What can hang from each mark:
vora: fufep
fufep: gano lafipe soti vora
lafipe: fufep
sesab: fufep ponu
koga: fufep ponu
nogav: moti
ponu: koga sesab
soti: nogav

Every row comes from one small tree of marks. The marks that hang from a mark follow it in brackets, in alphabetical order. Every link used is in the known rows. Which tree was each row made from?
Known rows:
vora{fufep{gano lafipe soti{nogav}}}: -48, 20, -19, -43, -19, 26, 6, 28, 5, -18, 28, 0, -9, -2, 6, 16, -30, 26
vora{fufep{gano lafipe soti{nogav{moti}}}}: -54, 17, -21, -40, -11, 25, 13, 24, 10, -14, 36, -1, -21, 9, 12, 18, -24, 24
koga{fufep ponu{sesab}}: -2, 8, 16, -43, -19, 12, 12, 35, -38, 20, -37, 48, -2, -4, 11, -10, 13, -26
sesab{ponu}: -10, 48, 7, -75, 13, -12, 50, 39, -38, -19, 16, 18, -7, -26, 0, 3, -38, -33
ponu{koga}: 6, 22, -20, -41, -18, -2, 0, 65, -45, -7, 13, 33, -10, -43, 36, 18, -15, -10
koga{ponu{sesab{fufep{gano lafipe soti}}}}: -28, 14, 6, -44, 13, -8, 7, 37, -21, 11, -13, 35, -5, -17, -3, 24, 1, -22
fufep{lafipe soti vora}: -47, 37, -25, -57, 15, 18, -1, 7, 10, -14, 22, -40, -3, -21, -2, 8, 13, 16
sesab{fufep{lafipe} ponu}: -15, 33, 44, -81, 23, -18, 32, 59, -21, -45, -5, -7, 24, -22, -8, 15, -62, -19
nogav{moti}: -12, 50, -14, -47, 14, 8, 51, 38, -30, 1, 48, 18, -62, 11, 44, 11, 10, -21
koga{fufep{gano lafipe soti{nogav} vora} ponu}: -52, -10, -3, -36, 2, 21, -4, -10, 10, 7, 7, -6, -5, 15, -13, -18, -2, 15
koga{fufep{gano} ponu}: -21, 9, 15, -33, -23, 10, 3, 23, -34, 14, 8, 38, -28, 5, -8, -12, -9, -10
koga{fufep{gano soti vora} ponu}: -47, 8, 0, -48, -17, 13, -10, 6, -8, 13, 13, 14, -28, 13, -5, -25, 11, -9
lafipe{fufep}: -6, 53, 30, -46, -37, 16, 10, 59, -51, -7, 10, 29, -13, -22, 15, 13, -20, 7
fufep{gano lafipe soti vora}: -80, 25, -34, -31, 18, 5, -20, 0, 13, -11, 47, -39, -11, -14, -11, 15, 1, 27
koga{fufep{vora}}: -9, 40, 11, -58, -35, 27, 3, 46, -38, -12, 1, -2, -10, -1, 39, -33, 3, -7
lafipe{fufep{gano soti{nogav{moti}} vora}}: -58, 37, 1, -41, -12, 14, 3, 31, -16, -5, 42, 0, -24, 10, 32, -1, -11, 17
koga{ponu}: -1, 35, 0, -54, -4, 8, 25, 28, -35, 16, 12, 38, -36, -16, -4, 10, -3, -22
fufep{soti}: -12, 50, -23, -65, 5, 17, 43, 29, -23, -8, 32, 19, -39, -15, 15, 1, 13, -21
ponu{sesab}: -6, 44, -12, -40, -1, 0, 23, 61, -50, 4, -15, 36, -1, -30, 42, 14, 13, -28

Which tree is each row?
5, 0, -4, -31, -26, 7, -10, 54, -37, -12, -7, 19, 11, -34, 24, 9, -18, 10 | ponu{koga{fufep{lafipe}}}
-4, 23, 33, -85, 5, -30, 19, 83, -36, -42, -5, 18, 19, -31, 23, 8, -63, -36 | sesab{fufep ponu{koga}}
-63, 1, 14, -69, 25, -37, -17, 50, 5, -44, 13, -24, 31, -26, -3, 16, -58, -5 | sesab{fufep{gano lafipe soti vora} ponu{koga}}
-83, 16, -45, -28, 42, 12, 11, -10, 28, -11, 60, -45, -21, 15, 19, 7, 0, 29 | fufep{gano lafipe soti{nogav{moti}} vora}
-23, -4, -14, -43, 7, -13, -19, 77, -18, -18, -35, 11, 43, -37, 60, 20, -4, -9 | ponu{koga sesab{fufep{lafipe soti{nogav} vora}}}
-27, 31, -7, -60, -29, 29, 4, 35, -3, -16, 10, 2, -8, -15, -2, 18, -15, 16 | vora{fufep{lafipe soti}}
-34, 45, 7, -58, -14, 24, 17, 36, -17, -8, 24, 1, -19, 5, 39, -7, -2, 8 | lafipe{fufep{soti{nogav{moti}} vora}}
-46, -16, 1, -20, 4, 5, -3, 4, -6, 19, -20, 28, 5, -1, -25, 7, 12, -1 | koga{fufep{gano lafipe soti} ponu{sesab}}
-44, 25, -5, -44, 18, -4, 2, 59, -15, -17, -13, -1, 19, -13, 44, 11, -1, -11 | ponu{sesab{fufep{gano lafipe soti{nogav} vora}}}
-8, 7, -10, -48, -3, -19, -9, 90, -37, -13, -31, 40, 23, -40, 58, 23, 0, -30 | ponu{koga sesab{fufep{soti}}}
-25, 27, -13, -61, -21, 36, 19, 33, 3, -19, 10, 0, -4, -6, 13, 11, -22, 16 | vora{fufep{lafipe soti{nogav}}}
-33, 52, 16, -61, -30, 19, -5, 43, -28, -8, 16, 4, -12, -14, 19, -1, -2, 8 | lafipe{fufep{soti vora}}
-5, 9, 5, -61, -8, 31, 42, 10, -13, 9, -4, 33, -24, 16, 6, -28, 7, -21 | koga{fufep{soti{nogav}} ponu}
-27, 26, -2, -42, -18, 19, 19, 32, -28, -10, 25, 20, -29, 6, 14, -20, 2, -6 | koga{fufep{gano soti}}
-17, 15, 1, -72, -1, -15, 18, 41, -27, -20, 1, 13, 13, -27, 12, -9, -33, -26 | sesab{ponu{koga{fufep{soti vora}}}}
-51, 24, -13, -43, -27, 18, -9, 32, 0, -14, 28, 2, -14, -10, -9, 24, -23, 24 | vora{fufep{gano lafipe soti}}
-37, 13, 12, -41, -27, 11, -18, 20, -24, 13, 8, 16, -21, 8, 2, -22, -3, -5 | koga{fufep{gano vora} ponu}
-33, 0, -19, -39, 1, -21, -24, 83, -27, -14, -18, 23, 28, -29, 72, 13, -7, -18 | ponu{koga sesab{fufep{gano soti{nogav} vora}}}
-12, 20, 18, -58, -29, 20, -5, 24, -27, 11, -10, 16, -16, 4, 8, -28, 6, -14 | koga{fufep{vora} ponu}
-53, 14, -37, -23, 35, 14, 34, 1, 7, -14, 47, -10, -15, -5, -7, 20, -16, 25 | fufep{gano lafipe soti{nogav}}
4, 7, -13, -45, -27, 8, 2, 55, -36, -10, 2, 31, -6, -26, 34, -4, -3, -9 | ponu{koga{fufep{soti}}}
-28, 29, 10, -33, 8, -11, 0, 72, -37, -14, -18, 18, 16, -25, 32, 27, -11, -12 | ponu{sesab{fufep{gano lafipe}}}
